What can hang from each mark
Y: G K M
M: K Y
G: E K Y
E: G L
L: E
K: E G M Y
Z: M
A: M

Each row was made from one small tree. The marks that hang from a mark follow it in brackets, in alphabetical order. Every link used is in the known rows. Write each row's tree.
Known rows
M(K(E(L) G(Y))): [ 0.92  0.47 -2.40 -0.62 -0.28  1.21  0.03  0.39  2.44 -0.45  0.16 -1.30
  0.02  0.17  0.16 -0.51 -1.63  1.07  0.47  0.42  1.34  0.78  0.31 -1.10]
L(E(G(K Y))): [-1.51 -1.30 -0.53  0.94  0.90 -0.25  0.58  1.69  2.29  0.16 -0.59  0.47
  1.09  0.90 -1.10  1.02  0.09  1.37 -3.27 -0.09 -4.14 -0.31  0.77 -1.15]
K(E M Y): [ 2.18 -3.28  2.14 -1.27 -0.13 -0.45 -1.76 -1.15  3.90  0.17  1.60  0.15
  0.41 -1.85  2.33 -2.24  0.14 -1.12  2.44  0.74  1.95  0.00 -0.28  0.23]
L(E): [-2.03 -2.58 -0.14  0.61  0.30 -0.51  1.60  0.83  3.03 -0.20 -0.80  0.93
  0.79 -0.07 -1.51  1.02  0.61  0.00 -1.57  0.84 -4.47 -1.82 -0.61 -0.48]
K(E(L) G M Y): [ 3.83 -3.05  1.86 -1.39  0.63  1.92 -2.61 -1.30  6.28  0.54  1.50  1.34
 -0.40 -1.12  2.41 -3.04 -1.00 -2.46  4.03  1.69  2.86  0.73 -0.22  0.22]
M(Y(K(E))): [ 0.43  0.48 -0.97  0.37  0.08 -1.29  0.66 -1.32 -1.33 -0.13  0.68 -0.30
  0.58 -0.40 -0.14  0.76  1.11  1.02  0.72 -0.47 -1.14 -0.16 -0.24 -0.75]
Y(G K M): [-1.07  2.52  0.34 -1.65  1.47  0.56 -0.03 -2.17 -2.40 -0.24  0.54 -3.37
 -0.93 -0.69  0.33  0.48  1.39 -0.94  1.78  2.09  7.24 -0.32  0.07  1.56]
M(K Y(G)): [-0.02 -0.38 -0.76 -1.10 -0.61 -2.31 -1.01 -0.44 -1.54 -0.51  0.05 -1.10
 -0.26  1.12 -1.67  0.44 -1.27  0.52  0.51 -0.02  1.65 -0.27 -0.28 -0.32]
M(Y(G K(E))): [ 0.81  0.10 -0.54 -0.81  0.66 -1.63 -0.18 -1.36 -1.04  0.05  1.05 -1.08
  0.28 -0.10 -0.25  0.24  1.50  0.68  1.59 -0.08  1.58 -0.33 -0.04 -0.49]
M(Y): [-0.98 -0.93 -0.18  0.93 -0.99 -1.79  0.44  0.20 -1.48  0.25 -0.94  1.80
  0.09 -0.02 -0.58  0.74  0.58 -0.25 -0.43 -0.91 -4.88 -0.81 -0.39 -0.26]
Z(M(Y(K))): [-0.52  1.95 -0.84  0.03  0.84 -1.63  0.46 -1.57 -3.02 -0.12  1.10  0.59
 -0.07 -0.20 -0.39  1.12 -0.21 -0.31  1.35 -0.75 -0.65 -0.37  0.11  1.08]
A(M): [-1.28  0.05  1.83  0.50 -0.08  0.50  1.25 -0.35 -1.81 -0.29 -1.48  1.99
 -0.15 -0.30  1.18 -0.64  1.67 -0.48 -1.54 -0.77 -0.84 -0.55 -1.38  0.89]
K(E M): [ 0.54 -2.58  0.76 -0.82 -0.45 -0.23 -0.11 -1.19  2.50  0.08  0.78 -0.62
  0.01 -1.78  1.82 -0.64  1.60 -0.43  1.25  0.62 -0.11 -0.55 -0.21 -0.03]
A(M(K Y(G))): [ 0.07  0.44  1.79 -0.84  0.04 -0.96 -0.80 -1.50 -2.50 -0.81 -0.35  0.34
 -0.15  0.80 -0.37 -0.57  0.05  0.41 -0.20 -0.45  2.71 -0.13 -1.59  0.70]
E(G L): [ 0.30 -0.42 -1.03  2.08  0.39  2.10  0.53  0.14  0.33  1.49 -2.58  1.44
 -1.17  1.41  0.01  1.42  2.03 -1.58 -2.04  0.09 -3.26  0.63  0.78  0.19]
K(G(Y)): [-1.30 -0.18 -1.30 -0.20 -0.46  0.58  0.93  2.20  1.51 -0.06 -0.95  2.08
 -0.09 -0.57  1.49 -0.88 -1.07 -0.63 -0.61 -0.42 -3.72  0.07  0.52 -0.66]
Z(M(K)): [-1.27  1.30 -1.72 -0.49  0.24 -1.10  0.75 -0.53 -1.76 -0.51  0.61 -0.21
 -0.41  0.13 -0.36  0.77 -1.24 -0.23  0.67 -0.44  0.71 -0.42  0.30  1.17]
G(Y(K)): [-0.88  2.63 -0.48  0.40 -0.21  0.66  1.60  1.26 -1.90 -0.19 -0.96 -1.20
  0.53 -1.19  0.87  0.53 -0.84  0.69 -3.27 -0.46 -0.04  0.99  0.45 -0.98]
M(K(G(Y))): [-0.87  0.52 -2.08 -0.79 -0.74  0.16  0.59  1.32  0.65 -0.90 -0.49 -0.27
 -0.20  0.29  0.26 -0.26 -2.60  0.45 -0.86  0.06  0.32  0.50  0.30 -0.78]
Z(M(K(G(E)) Y)): [ 0.05  1.37 -1.39 -0.72 -0.27 -1.54 -0.49 -0.38 -1.52 -0.81  1.72  0.54
 -0.11  0.43 -0.77  0.32 -2.21  0.33  2.37 -0.67 -0.30 -0.01  0.10  0.59]
Z(M): [-1.68  0.66 -1.00  0.17  0.35 -0.96  1.19 -0.10 -1.58  0.15  0.13  1.29
 -0.36 -0.47  0.24  0.59  0.26 -0.99  0.66 -0.77 -2.04 -0.93  0.37  1.38]
L(E(G(Y))): [-1.58 -1.98 -0.84  0.65  0.68 -0.51  0.67  0.98  3.31  0.00 -0.79  0.88
  0.95  0.54 -1.05  1.45  0.66  0.74 -2.43  0.48 -5.72 -0.81  0.26 -0.76]

Write each row's tree
[-1.50  0.59 -1.58 -0.47 -0.25 -0.20 -0.29 -1.66 -0.04 -0.50  0.28 -1.93
 -0.39 -0.25  0.30  0.84  0.91  0.69  1.71  1.09  0.65 -0.47  0.12  1.04] -> Y(M(K(E(G))))
[ 2.48 -2.11  4.61 -1.29 -0.85  0.85 -2.41  0.72  1.59  0.45  0.25 -0.15
 -0.62 -0.98  1.14 -2.33 -1.42 -2.93  0.70  1.35  5.22  0.77 -0.40  0.62] -> K(M Y(G(E(L))))
[ 0.71  0.06  1.51  0.63 -1.07 -0.46 -0.68  1.78 -2.36  0.68 -0.33 -0.08
  0.00  0.60 -1.18 -0.38  0.01  0.24 -0.62 -1.03  0.32  0.27  0.19 -0.84] -> M(Y(G(E(L) K)))
[ 0.41 -0.55  1.25 -0.05 -1.16  1.29  0.38  2.48 -0.25  0.63 -0.96 -0.80
 -0.55 -0.05 -0.20 -0.74  1.11 -0.99 -0.50  0.20  1.95 -0.07  0.16 -0.31] -> Y(G(E(L)))
[ 0.77  1.81  1.89  2.53 -2.04  3.18  1.29  4.52 -2.82  0.76 -1.05 -0.99
  0.19  0.15 -0.39 -0.85 -0.82  0.97 -3.64 -1.45  1.84  1.70  0.86 -1.75] -> G(E(L) K)
[-0.26  0.59 -0.54 -0.54  0.88 -2.19 -0.61 -0.68 -2.00  0.35  1.53  0.40
  0.03  0.13 -0.40  0.01  0.29  0.12  2.20 -1.27 -0.02 -0.73  0.61  0.95] -> Z(M(Y(G(K(E)))))
[ 0.72  1.86 -1.35  0.29  1.34 -0.93 -0.14 -2.28 -1.88  0.30  1.38  0.25
 -0.12  0.25 -0.34  1.29  0.67  0.01  1.97 -0.59 -0.54  0.08  0.40  0.97] -> Z(M(Y(K(E(G L)))))
[ 1.18 -0.22  0.64  1.21  0.32  1.29  0.03  1.71  0.19  1.08  0.03 -0.11
  0.55  0.03  0.68 -1.93 -0.24  0.66 -1.00 -1.24  2.46  0.86  1.07 -0.97] -> G(K(E(L) Y))
[-1.63  0.72 -1.11 -0.47 -0.52 -0.13 -0.02 -1.48 -0.31 -0.61  0.21 -2.14
 -0.28 -0.70  0.06  0.58  0.43  0.60  1.68  1.14  1.21 -0.72 -0.22  1.04] -> Y(M(K(E)))
[ 1.14  1.08  2.53 -0.30 -0.51  0.24 -1.01 -0.90 -2.56 -0.67 -0.42 -0.16
 -0.18  0.84 -0.75 -0.66 -0.20  0.44 -0.45 -0.30  3.47  0.46 -1.71  0.40] -> A(M(K Y(G(E(L)))))
[-0.07  1.36  2.01  0.35  0.33 -0.16  0.51 -1.82 -3.24 -0.54 -0.48  1.30
  0.15 -0.07  0.47 -0.10  1.19  0.19 -0.84 -0.74  0.53  0.02 -1.63  0.59] -> A(M(Y(K)))
[-1.63 -1.16 -0.95  0.25  0.70 -0.49  0.02  0.16  2.95 -0.40 -0.42 -0.31
  0.80  0.67 -1.40  1.67 -0.01  1.04 -1.77  1.12 -3.85 -0.67  0.12 -0.36] -> L(E(G(Y(M(K)))))
[ 2.86 -2.29  0.84 -0.84  0.18  1.02 -1.97 -2.01  4.13  0.44  1.12  0.97
 -0.58 -0.76  1.16 -1.11  0.14 -1.37  3.57  1.27 -0.39  0.20 -0.47 -0.21] -> K(E(L) G M(Y))
[ 0.23  0.34 -1.36 -0.16 -1.41  1.42  0.72  1.69  0.72 -0.76 -0.34 -0.47
 -0.43  0.57 -0.25 -0.39 -2.10  0.19 -0.22  0.42  1.39  0.67  0.01 -0.87] -> M(K(G(E(L))))
[ 0.34  0.93 -0.23 -0.16  1.01 -1.35 -0.78 -0.85 -1.99  0.67  1.13  0.27
 -0.21  0.31 -0.74  0.15  0.18 -0.26  1.97 -0.99  0.54 -0.43  0.52  0.98] -> Z(M(Y(G(K(E(L))))))
[-0.33  0.67  0.05 -0.43 -0.04 -1.93 -0.45 -0.07 -2.21  0.10  1.14  0.73
 -0.14 -0.08 -0.58  0.28  0.01 -0.45  1.98 -0.96 -0.99 -0.70  0.17  1.06] -> Z(M(Y(G(E))))
[-0.69 -2.67  0.60  0.48  1.11 -0.34 -0.16  0.64  3.13  0.16 -0.04  0.93
  0.71  0.93 -0.86  0.45  0.00  0.17 -1.90  0.54 -2.25 -0.47  0.41 -0.51] -> L(E(G(K(M Y))))
[-1.68 -2.21 -0.74  0.97  1.07 -0.36  0.95  1.10  2.47  0.17 -0.51  0.90
  0.78  1.20 -1.23  1.11  0.88  0.84 -2.38  0.12 -3.93 -0.85  0.60 -0.79] -> L(E(G(K)))
[ 1.36  0.19  1.15 -0.19  0.56  0.97 -0.67 -1.61  0.19 -0.48 -0.10  0.36
  0.09  0.59  0.91 -1.21  0.54  0.53 -0.03 -0.21  3.09  0.63 -1.12  0.61] -> A(M(K(E(G L) Y)))
[-0.11 -0.93 -3.07 -1.11 -0.26 -0.09  0.65  0.05  2.52 -0.87  0.82 -0.63
  0.04  0.19  0.64 -0.64 -0.68  1.16  1.74  0.22  0.77 -0.20  0.27 -0.82] -> M(K(E G))
[ 0.47  0.86 -0.71  2.00  0.15  2.23  0.03  0.94  0.06  1.45 -2.72  0.76
 -0.70  0.98  0.15  1.34  0.89 -0.85 -3.34 -0.19 -3.48  1.43  1.02 -0.33] -> E(G(Y) L)
[ 1.13  5.11  2.00  1.31 -1.79  3.71  0.24  1.93 -2.67 -0.14 -0.51 -3.53
  0.40 -1.61 -0.03  0.47 -1.37  0.99 -2.49  0.73  2.88  2.31 -0.02 -0.82] -> G(E(L) Y(K M))
